Known rows, with every way that one mark hangs from another:
{W {P G N}}: [-23 -30  54  -9 -24   8 -14   3  20   6 -34  16  -4 -22   0  -3   2  23
 -28 -14 -49   3 -40]
{P G {N {D H Z}} W}: [-20 -24  43   2 -45  31   1  47 -16 -12   8  34 -37 -27 -37 -30   3   7
 -31  48 -44   0   9]
{H {D W}}: [  8 -40  26 -59  -1 -18   9   3 -18 -59 -17  -4 -27  -7   9  37  46 -36
  23 -40  -5  39  -3]
{H D}: [ -4 -48   8 -55   2  -8  -1  30 -14 -59 -30  15 -26  10 -24  20  22 -20
   1 -35 -33  49 -12]
{Z {D G {H A} N W}}: [ -4 -27  -6 -25 -18  -3  15  -2 -65 -21  -5  -4  34 -17  45  24  18 -59
 -27  48 -28 -13  -3]
{H A {D Z}}: [-15 -50  29 -20   4  -2   0  31 -31 -21 -27  11  -4  11 -11   6   0 -17
   5  27 -27  31 -16]
{N {D G K W Z} P}: [-10 -19 -14 -19 -25 -70   0   2  -3   5  33  -4  -2  19  11 -12  21  12
 -31  29  44  -9  -7]
{H A {D G N W Z}}: [ -4 -28   7  -4 -37   1   5  -3 -18  -7   8   0  40  12  42  23  21 -44
  -3  48  37  22 -21]
{W {P G}}: [-22 -41  49 -19   2 -20 -10   5   5 -21 -41   4  17  -6   6  -1  18  17
 -34 -26 -57  -9 -16]
{W {P {G {D H K}} N}}: [ -1 -21  33   5 -58 -14 -43  11 -25   9 -53  50 -57 -21   5 -25   3   2
 -43   2   1 -40 -10]
{H A {D K {W {P N}}}}: [  0 -31  68 -45  -7 -15  -9  -8 -12  31  10  -6 -25 -48  17  38  11  -8
  38  22  25  10 -51]
{D H K {N {P G}} Z}: [-17 -15   9  26 -32 -40 -27  32 -23   6 -19  51   2  23  49 -17   1 -17
 -64   2  27 -40   0]
{P N}: [-28 -35  16 -19 -28  12  -6  23   4 -26 -22  20 -27  -8 -16  12   5  -8
  -8 -20 -38  28 -30]
{G {D H K W Z}}: [ -3 -24  20  11 -44 -30 -34   6 -68 -37 -37  27 -40  12  24  -5  33 -48
 -16   1  53 -25  26]
{P {N {D G Z}} W}: [-43 -20   0 -16 -60  14   7  32  11  -4  35   6 -14  -3 -52 -23  -3  20
 -25  56 -16  30 -11]
{N D {P W}}: [-54 -43  16 -59   0 -58  19  21  -8 -11  40   2 -33   0 -46  -9 -17  20
 -24  12 -43  22  11]
{D G {H A} K {W P}}: [  6 -18  20 -12  -5 -53  -9 -16 -31  -2 -23 -12  17 -22  38  31  11 -16
 -26  43  -9 -25 -14]
{Z {D K}}: [-22 -38  12 -60   6 -16 -10  25 -42 -34 -11  15 -30  -3 -12  -4  36 -26
   1 -31  -8 -11  -4]
{W {P N}}: [-36 -35  45 -17  -9   5 -12   0   6  -3 -32   0  -4 -11 -18   9 -13  17
 -20 -17 -47  30 -44]
{Z {D {H A} N}}: [-25 -44  16 -26   1  14   0  16 -83 -21 -19  20  18  -8  11  13  -7 -53
 -25  29 -59 -12   1]
{G {D K N {W P} Z}}: [-45 -25  46   9 -50 -25 -48 -31 -45  15   3   8  22  16  38   5  20 -37
  -7   0  96 -33   0]
{Z D}: [-28 -48  12 -55   8  -2   3  20 -41 -46 -28   1 -11   0 -19   0  26 -19
  -8 -28 -55  15  -6]
{G {D H W}}: [  1 -38  11 -19 -30 -26 -13  -5 -62 -57 -48  21 -38   4  13  11  25 -47
 -25 -15 -13   2  27]
{D G Z}: [-19 -27 -12   5 -29 -10  -8  20   2 -45 -37   7  19  37  -6 -13  17  -1
 -44   8 -21  25 -12]

Rows:
[ -5 -28  -6 -38 -50   6  13  -1  14 -20  28  -3  -9 -19 -20  13  32  -4
  -9  20 -16  20 -20] -> {P {N {D G W}}}
[ -8  -7 -28  26 -56  -9 -32  28 -29 -33 -20  38  26  33  22  -1  23 -42
 -57  19  30  -9   1] -> {D G H K N Z}
[-14 -25  15  19 -69 -14 -37  -1 -71 -23 -13  37  -8  21  44   3  32 -73
 -20   2  83 -34  24] -> {G {D H K N W Z}}
[ -9 -13 -15 -27 -54 -26 -14  -5  -1 -26  27  11  25   3  42  32  56 -54
  -7 -12  63 -16  -4] -> {D G K N W}
[  2 -19 -10 -30 -32 -44  -6   1   1 -41  -1  -2  -4  -5  25  25  60 -36
  -3 -20  33 -10  -5] -> {D G K W}
[-37 -41  44 -31 -12  14  -9   2  -1   5   8   1  -5 -14 -55  -2 -17  25
 -15   9 -54  24 -36] -> {W {P {N D}}}
[ -8 -34  73 -22  18 -36 -12  -4 -33  14  -5 -18  11 -13  25  25  16 -16
  23  26  38   3 -28] -> {H A {D K {W P} Z}}
[-11 -13 -15 -44 -36 -16  -7  -5 -32 -23  26   3  18  -6  35  15  63 -55
  -5 -10  51 -20  -6] -> {Z {D G K N W}}
[-29 -37  52 -16 -45 -11 -18 -33 -18   6 -26  -1 -27 -19   6   7  -1  -2
  -5  -8   9   8 -22] -> {G {D {W {P N}}}}
[-41 -32  34 -33 -13 -65  13  24  16 -11   0  17 -33  -7   4 -13   5  16
 -37  -9 -38  -8   8] -> {N {P G W}}
[-20 -51  15 -42 -14   7  -1  19 -30 -17   4  27  10   4   4  32   4 -49
  12  15 -16  23 -12] -> {H A {D N}}
[-65 -30  15 -31 -22 -49   5  12  -2  -2  30  14  -5   6   3   7 -17 -10
 -27  -5  -5  19   5] -> {D {N {P W}}}
[-27 -41  12 -22 -16  -7 -18  31 -24 -22  21  22  -7  21 -36 -11  24  -9
  -1   7  10 -11   2] -> {N {D K Z}}
[ -5 -48   8 -12 -37 -35 -22  21 -72 -20 -38  46 -50   5  -2   2  -8 -48
 -16  28  -6 -39  20] -> {G {D {H A} K}}
[-31 -28  43 -24 -48  10   2  33  19 -15   7  28 -41 -32  -9  -1  23   3
  -6   0 -33  -1  -3] -> {P G N W}
[ -6 -44  23 -43  -4 -50  20   5  -1  -8  17   4 -17  -7  12   0  27   6
 -17  -9 -29 -16   0] -> {N {D W} {P G}}
[  2 -24  31 -13 -82 -13 -25  -1  -7   3  -4  45 -66 -29  30  -7  52 -30
  10 -18  56 -51  -2] -> {P {G {D K W}} N}
[-25 -22  54  20 -68  -1 -52   4  -7  38 -32  39 -33   0   5 -41   1  19
 -31  14  39 -44 -21] -> {W {P {G {D K Z}} N}}
[-24 -42  30   2 -45 -19 -22  -5 -43 -34 -30   7 -16  24  16  -4  28 -33
  -8  -9  28   0  16] -> {G {D W Z}}
